Each row was made from one path, in order. Every step used is in the known rows, and no mark comes twice. Write each row's path.
(in the rows, 128 means zero)
Known rows
bakez pazod pesul lator didofi pinus: [110  86 125 130 157 133 125 177 139  59 102 184 190 175 162  85  44 106
 137 110  84 126 113 118  97 145 160 141 119 148 113 127 105 177 169 136
 153  95  98 129 155  97 185 124 140 116 157 145 102 129 113 199 120 150
 108]
topip bakez pazod didofi: [113 121 171 122 183 114 196 157  71  91  84 209 168 129 108 108  64 110
 124  91  92 125 145 139 116 171 131 120 131 110 125 161 137 156 134 106
 160 127 146 137 160 108 148 134 122  93 151 129 103 139 179 163 133 155
 117]
topip bakez pazod didofi pinus: [116  88 167 124 178 116 184 160 102  88  88 207 179 132 121  97  69 112
 111  97  74 129 142 118 106 171 143 123 125 133 124 150 131 148 146 113
 160 111 138 133 162  98 168 121 124  95 151 130  98 136 156 172 118 148
 115]
bakez pazod: [128 129 156 131 180 118 147 164  93 134 100 200 173 131 127  97  67  93
 156 100 120 123 144 137 110 162 145 128 134 117 125 153 149 155 139 105
 141 124 133 138 144 107 140 144 130 102 162 129 105 133 146 161 141 154
 122]
lator didofi pinus veri pazod: [114  77 179 151 133 142  91 190 159 117 126 179 160 155 157  89  79 159
 151  94  97  97 115 111  66  92 185 122 115 150 114 166 113 186 212 130
 159 138 112 142 137 102 155 131 139 134 171 145 117 148  93 183 126 149
 121]
didofi pinus veri pazod pesul: [116  73 151 149 145 127 116 179 139 120 120 189 141 177 157  91  71 162
 140  72  80 111 113 134  77 104 154 109 121 160 121 146 132 156 193 147
 137 123 121 135 151  85 162 130 136 132 166 125 111 148 108 203 120 145
 122]
pinus didofi: [132 112 146 154 176 126 123 142 117 157 119 185 147 126 130  96  92 153
 158  81 123 110 136 142  89 145 159 131 130 133 127 158 131 166 168  99
 140 133 136 144 157 111 150 156 132 128 173 117 107 143 133 171 141 136
 115]
lator didofi pinus veri pazod pesul: [106  68 163 147 132 137 101 194 150  91 121 178 152 177 165  90  62 169
 142  83  75  97 107 126  80 103 172 117 113 160 114 147 112 187 207 132
 152 125 116 136 150  95 168 125 139 133 168 142 114 148  96 200 117 159
 112]
vipe bakez pazod pesul lator: [102 121 128 111 164 115 153 165  95  89  99 198 171 179 141 100  61 105
 135  85  63 134 119 151 129 151 131 112 130 130 116 154 144 144 152 145
 134 114 112 144 136  90 167 141 136 114 155 126  99 110 186 210 145 147
 114]
topip bakez vipe didofi pinus veri pazod: [102  90 168 150 159 131 149 177 118 115 106 205 164 157 125  93  81 149
 108 101  29  95 110 113  84 111 164 102 120 125 116 184 121 173 187 142
 130 136 127 143 141 102 148 120 126 120 130 112  95 159 126 177 130 118
 123]
vipe veri pazod: [113 130 174 130 162 145 108 164 105 143 113 191 147 164 142  82  77 136
 144  83  99 118 121 142  89 127 144 115 128 131 116 178 140 159 179 121
 141 147 122 150 131  93 144 153 134 106 151 136 106 156 124 172 151 149
 116]
gekap pinus veri: [130 106 135 173 144 130 113 134 134 165 126 189 143 136 139 106  99 145
 161  78 142 117 138 139  89 121 146 121 139 139 129 159 134 158 166 121
 143 138 144 141 161  91 164 135 131 140 185 100 123 138 133 168 120 141
 124]
pazod veri: [128 120 134 141 167 140 117 139  96 125 100 192 151 148 136  87  91 129
 132  72  97 129 120 152 111 146 134 122 127 131 123 146 139 150 151 116
 147 128 138 136 164  82 145 127 131 108 163 107 101 142 147 177 134 151
 123]
pesul lator: [133 142 123 149 170 127 118 133 119 138 115 191 163 154 142  97  97 102
 157  89 118 138 115 134  82 121 150 137 128 122 121 152 122 148 160 145
 151 127 118 145 150  93 155 142 132 123 158 115 105 136 153 174 151 132
 126]
pesul pazod didofi pinus: [105 100 184 157 164 116 161 125 127  99 114 191 154 159 152  92  75 156
 115  85  76 139 122 116  79 140 146 142 120 172 125 158 130 145 174 135
 179 116 112 134 158 104 180 125 137 118 158 120  94 135 112 196 122 143
 116]
vipe didofi pinus veri pazod pesul lator: [ 96  73 139 147 139 144 123 170 151 106 126 176 147 197 164  98  47 171
 120  76  67 114  98 121  71  84 151 130 117 166 114 157 107 166 209 188
 141 119  86 145 150  91 170 121 142 143 162 123 106 157  87 223 133 135
 116]
pinus veri pazod: [121 118 172 152 150 129 115 176 116 151 119 194 144 151 137 101  83 148
 162  75 114 104 123 141  74  97 156 115 127 129 120 175 139 164 184 136
 142 151 127 145 138 101 131 146 133 132 169 126 117 150 127 178 145 142
 132]
gekap pinus: [128 128 139 168 174 125 121 131 126 160 111 196 150 135 143 101 101 116
 157  88 140 136 138 135 102 153 138 127 143 134 129 151 127 145 147 107
 146 134 149 137 156 106 173 138 128 121 166 107 120 138 147 158 122 145
 120]
gekap pinus veri pazod: [115 109 171 173 149 133 111 168 134 159 121 193 139 147 144 102  87 152
 163  81 133 113 132 140  73 105 145 115 137 140 124 181 122 161 179 132
 140 156 134 138 141 107 156 143 136 141 176 120 129 149 124 175 126 137
 132]
vipe veri pazod pesul lator didofi: [ 95 121 146 126 143 157  98 180 121  71 110 174 155 206 162  82  46 145
 136  93  79 112  93 146  88 111 149 126 118 138 103 161 100 186 196 141
 152 135  96 146 141  94 168 143 142 121 139 151 108 154 115 203 150 155
 106]
pesul vipe bakez topip: [113  81 129  91 170 111 154 116  92 117  99 193 157 166 128  94 115 122
 158  96  35 127 110 134 116 150 133 106 131 123 127 171 160 143 165 126
 135 142 115 154 118  98 164 145 132 101 145 123 102 115 192 185 148 135
 122]
vipe bakez pazod didofi pinus veri: [101  54 166 127 138 123 172 168 118  99 114 197 167 138 134 102  68 161
 107  75  43 113 136 122 119 141 146 113 127 177 123 168 164 153 177 130
 162 113 114 147 146  79 171 123 137 119 180 120  94 117 138 215 118 162
 113]
pazod veri vipe bakez: [103  94 127 127 163 139 116 164  96 114  98 201 147 166 138  81 104 141
 101  72  52 127 108 157 126 146 136  99 122 139 123 171 145 146 174 133
 141 163 124 144 146  72 160 129 138 110 166  79  90 128 178 204 141 149
 120]
pesul pazod didofi: [105 131 189 154 169 112 171 125  96  98 109 192 145 157 138 102  67 153
 126  80  94 133 125 137  85 142 136 140 126 148 122 168 135 151 161 128
 176 133 120 140 155 115 159 140 135 118 157 118 100 141 137 187 139 150
 115]
lator veri: [129 126 152 140 168 144 105 150 115 126 106 189 164 149 141  85 100 117
 157  89 117 113 123 151  94 123 163 122 118 124 108 149 144 170 170 124
 154 132 136 138 150  90 145 147 120 111 158 101 109 138 141 156 138 149
 122]
gekap pinus didofi: [129 103 146 175 176 131 121 135 134 163 121 182 140 123 137  98  96 156
 161  86 142 118 144 142  90 156 148 134 141 143 131 160 116 165 162  94
 138 139 142 138 161 120 176 154 135 139 179 109 120 142 130 169 120 133
 114]
pinus veri vipe pesul lator: [115  96  93 140 145 147 105 162 124 136 128 190 145 186 143  96  79 147
 131  84 114 110 104 140  58  86 159 122 119 136 116 163 115 177 205 166
 143 152 102 154 154  75 152 131 142 143 181  78  99 147 127 203 157 128
 121]
pazod didofi: [122 122 151 153 175 121 165 138  95 122 106 194 149 140 136 107  77 139
 127  77  97 131 128 136 107 153 135 142 129 147 126 147 141 150 153 113
 171 129 135 144 161  99 155 139 131 107 159 113  99 146 146 177 135 167
 111]
gekap pinus veri pazod pesul vipe: [ 94  59 135 169 144 128 131 160 131 105 119 189 122 185 159  97  69 170
 147  77 120 116 108 157  72 116 134 107 129 149 127 166 113 157 187 153
 138 153 120 133 153 101 178 137 140 154 165 114 124 148 125 205 117 132
 127]
veri vipe bakez: [111 113 136 132 171 121 123 162 106 139 106 203 149 158 136  93 111 123
 125  83  74 129 116 141 114 144 148 104 128 132 126 175 148 144 179 129
 141 165 130 150 132  92 161 147 136 110 163  88  95 124 184 184 151 147
 117]
didofi pinus veri vipe pesul: [119  55 109 141 146 141 100 166 144 145 129 190 144 171 150  87  84 157
 118  84  92 105 116 118  68 109 165 113 120 162 123 149 129 173 209 141
 142 136 118 148 156  72 166 117 139 130 185  79  93 145 106 192 133 134
 113]
vipe veri pazod pesul pinus didofi: [ 98  60 174 134 159 146 116 176 116 119 123 177 133 176 156  73  54 181
 130  75  80 106 117 167  78 146 147 116 123 149 118 133 109 168 197 122
 132 121 103 144 146  97 176 160 144 136 156 134 107 160 102 210 141 133
 110]
pesul vipe didofi pinus veri pazod: [ 95  34 162 150 141 140 128 156 146 121 132 180 138 170 156  93  72 175
 119  90  87 109 100 108  62  99 165 124 119 160 120 182 120 166 216 166
 148 144  93 147 135 100 162 124 142 141 165 124 105 156  80 200 134 122
 124]
didofi pinus veri: [136  81 134 155 141 128 107 143 147 157 128 189 156 141 143  94 102 143
 146  78 104 115 127 119  80 109 169 121 123 153 126 144 144 155 184 133
 147 116 127 142 159  75 159 124 130 132 182 108 106 134 113 178 124 135
 124]

Which path is each row?
[ 87 106 164 129 159 131 125 151  92  92 102 199 141 185 140  76  93 154
 102  74  48 132 105 157 105 136 138  99 118 139 121 193 138 146 184 148
 147 167 109 140 140  88 165 132 142 119 166  84  90 122 172 214 147 131
 123] | pesul pazod veri vipe bakez
[104  64 147 144 140 131 110 153 143 125 133 188 136 190 153  82  73 172
 120  90  90 108 110 121  50  99 171 111 117 161 120 170 122 173 219 154
 145 141 103 147 151  85 169 119 143 142 183  84  96 139  95 202 137 122
 118] | didofi pinus veri vipe pesul pazod
[127  74 143 149 128 139  94 154 157 122 129 176 165 140 150  93  93 150
 147  89 103 102 120 109  83 107 183 127 117 150 120 146 124 183 200 116
 160 120 122 141 156  86 163 123 133 132 181 125 109 136 103 174 123 148
 114] | lator didofi pinus veri
[112  83 132 153 138 134 108 174 154 107 125 187 152 193 164  90  68 154
 138  73  81 120 101 133  58  81 158 122 113 160 118 150 112 154 199 182
 141 119  98 135 151  79 169 129 140 145 165 124 111 144 110 220 126 130
 125] | didofi pinus veri pazod pesul lator
[108  56 129 146 168 131 137 119 139 123 121 181 149 158 156  93  85 139
 115  98  92 133 105 103  91 146 156 136 123 155 127 154 124 151 187 141
 154 122 106 142 150 100 177 119 137 120 157 115  91 143 104 181 132 128
 112] | pesul vipe didofi pinus
[121 121 152 110 175 131 146 159  70  97  81 205 170 140 108  88  73 102
 129  89  92 123 139 158 120 166 132 101 128  96 121 158 135 155 134 106
 135 127 148 131 161  89 138 124 123  95 155 123 107 137 179 162 133 137
 128] | topip bakez pazod veri
[102  63 196 159 147 131 149 181 116 118 121 192 145 153 150 102  65 170
 127  70  86 114 121 149  62 113 146 128 122 152 121 142 118 159 189 151
 172 135 107 143 146  96 155 141 140 140 166 123 110 156 115 209 136 146
 128] | pesul pinus veri pazod didofi
[120  68 131 147 140 119 121 148 119 129 124 185 145 160 152 101  79 144
 145  67  96 117 120 159  89 127 150 117 122 135 125  99 129 151 178 138
 141 103 126 140 167  72 165 134 134 142 173 103 110 138 132 196 132 138
 120] | pazod pesul pinus veri
[ 84  50 147 142 169 129 144 155 132  88 110 181 137 196 170  89  52 158
 109  92  65 129  91 119  87 140 143 126 122 163 123 155 114 153 193 155
 144 130  98 137 140 109 182 124 139 120 143 130  99 155  98 207 127 139
 109] | veri pazod pesul vipe didofi pinus
[114  58 156 143 146 129 167 170 120 104 114 196 169 134 136  99  55 150
 115  82  85 113 141 119  95 137 147 137 126 169 125 150 146 161 168 129
 166 108 115 138 162  85 161 123 135 120 181 122 100 139 102 197 111 159
 119] | bakez pazod didofi pinus veri
[118  56 133 155 146 133 110 171 127 148 125 196 148 149 146  90 102 139
 134  82 113 116 118 148  62 114 163 119 120 130 125 131 119 157 197 149
 146 148 112 143 155  78 159 137 140 146 182  77 103 145 127 190 142 126
 131] | pesul pinus veri vipe
[110 101 184 156 150 130 154 178 106 119 118 194 139 154 136 108  66 175
 133  66  93 107 121 141  78 106 143 128 127 152 120 176 136 165 183 139
 168 150 120 146 148 102 139 142 137 128 170 124 110 158 120 198 137 160
 125] | pinus veri pazod didofi
[116 146 139 143 187 120 170 142  77 119  89 209 167 140 111 104  89 111
 116 106  54 113 120 127 121 158 149 114 130  98 120 166 132 163 147 107
 134 131 151 146 151 109 143 129 119  97 117 100  89 150 174 148 146 132
 114] | topip bakez vipe didofi
[128 120 146  90 174 112 144 128  88 145  94 195 166 149 121 100 115 114
 166  90  31 122 128 139 131 150 130 107 137 122 122 164 167 145 152 111
 132 131 132 157 121  97 153 146 127  88 151 125 105 116 198 173 147 152
 117] | vipe bakez topip
[104 124 161 126 164 137 122 122  87 103 106 183 138 187 143  84  56 155
 127  82  85 124 114 151  91 140 134 114 124 137 117 164 131 165 168 124
 147 122 120 144 156  94 149 117 137 114 159 112  98 138 132 190 143 136
 114] | vipe pesul pazod veri
[ 87  61 149 131 132 117 136 165 108  96 120 189 125 197 150  98  77 175
 133  65  57 110  95 156  95 108 145  87 118 145 121 182 146 150 202 159
 134 155 114 145 130  87 162 142 142 143 159 122 108 126 164 221 143 136
 120] | pinus veri pazod pesul vipe bakez
[118  74 106 147 121 141  98 154 162  81 126 170 164 181 165  91  73 151
 138  85  86 110 101 121  78  92 172 132 110 159 113 129 103 182 202 152
 156 105 101 139 168  74 182 118 141 145 172 122 109 134 106 207 122 141
 112] | pazod pesul lator didofi pinus veri
[112  61 145 133 146 118 144 176 103 109 113 193 161 153 144  99  48 127
 145  83 101 111 133 160  99 146 145 118 129 128 124 105 137 158 165 132
 135  97 119 135 159  81 159 132 136 134 174 118 111 134 128 197 128 145
 122] | bakez pazod pesul pinus veri
[104  50 141 150 149 141 125 163 123 147 129 185 143 155 147  98  79 155
 115  83 101 108 114 135  79 116 159 130 120 137 123 138 113 167 204 155
 144 147 101 153 153  90 161 131 141 143 182  77  99 157 106 194 148 133
 119] | pesul pinus veri vipe didofi
[106  46 143 122 142 127 131 195 132 124 114 204 170 148 137  88  89 137
 115  88  62 109 130 125 102 128 162  99 122 154 124 176 155 157 195 142
 134 144 110 144 132  75 169 129 140 126 187  93  95 116 142 204 129 139
 124] | didofi pinus veri vipe bakez pazod
[ 85  29 145 134 126 119 126 166 139  93 125 188 132 196 163  90  85 178
 121  71  39 116  93 133  85 107 154  90 116 168 123 170 141 144 213 166
 139 138 104 141 130  78 182 128 143 142 160 123 104 122 142 230 125 129
 119] | didofi pinus veri pazod pesul vipe bakez
[109  91 135 131 159 113 134 122 104 124 115 193 145 157 140  98 112 128
 137  84  78 134 107 136 109 147 150 108 124 132 127 173 153 136 175 131
 146 146 125 148 129  93 165 143 134 121 154 113  97 113 186 185 150 133
 118] | pesul vipe bakez
[101  69 141 149 145 122 133 166 113  97 120 190 128 189 152  97  66 165
 143  74 102 109  98 154  71 106 146 109 121 138 122 164 129 160 192 158
 140 149 116 138 147  94 154 141 140 144 159 122 113 148 128 206 136 137
 129] | pinus veri pazod pesul vipe
[112 123 166 112 172 113 148 162  89 131  98 201 170 138 126 101  80 101
 146  93  76 124 139 136 134 165 139 108 136 125 122 171 167 146 150 108
 136 128 134 149 126 101 150 145 132 100 162 129 101 110 182 175 146 155
 117] | vipe bakez pazod
[116  60  90 144 139 148  94 161 156 130 135 188 151 188 157  84  84 150
 119  87  98 114 104 119  49  86 168 123 114 161 118 153 109 169 216 175
 146 134  95 152 155  67 172 118 144 143 181  80  97 143 105 210 141 120
 118] | didofi pinus veri vipe pesul lator
[102  62 121 140 168 158 116 160 127 111 103 189 151 165 151  76  77 152
  78  84  64 128 106 124 106 144 142 130 119 163 124 153 116 163 187 143
 147 140 107 138 162  82 173 107 138 108 169  79  84 157  99 198 124 146
 112] | pazod veri vipe didofi pinus
[118  67 149 138 172 133 117 142 121 151 130 176 143 149 150  92  73 162
 147  89 108 109 129 149  74 157 160 130 129 141 124 120 109 172 187 102
 140 109 123 150 153 104 165 144 139 134 169 114 104 141 121 187 147 126
 105] | vipe pesul pinus didofi
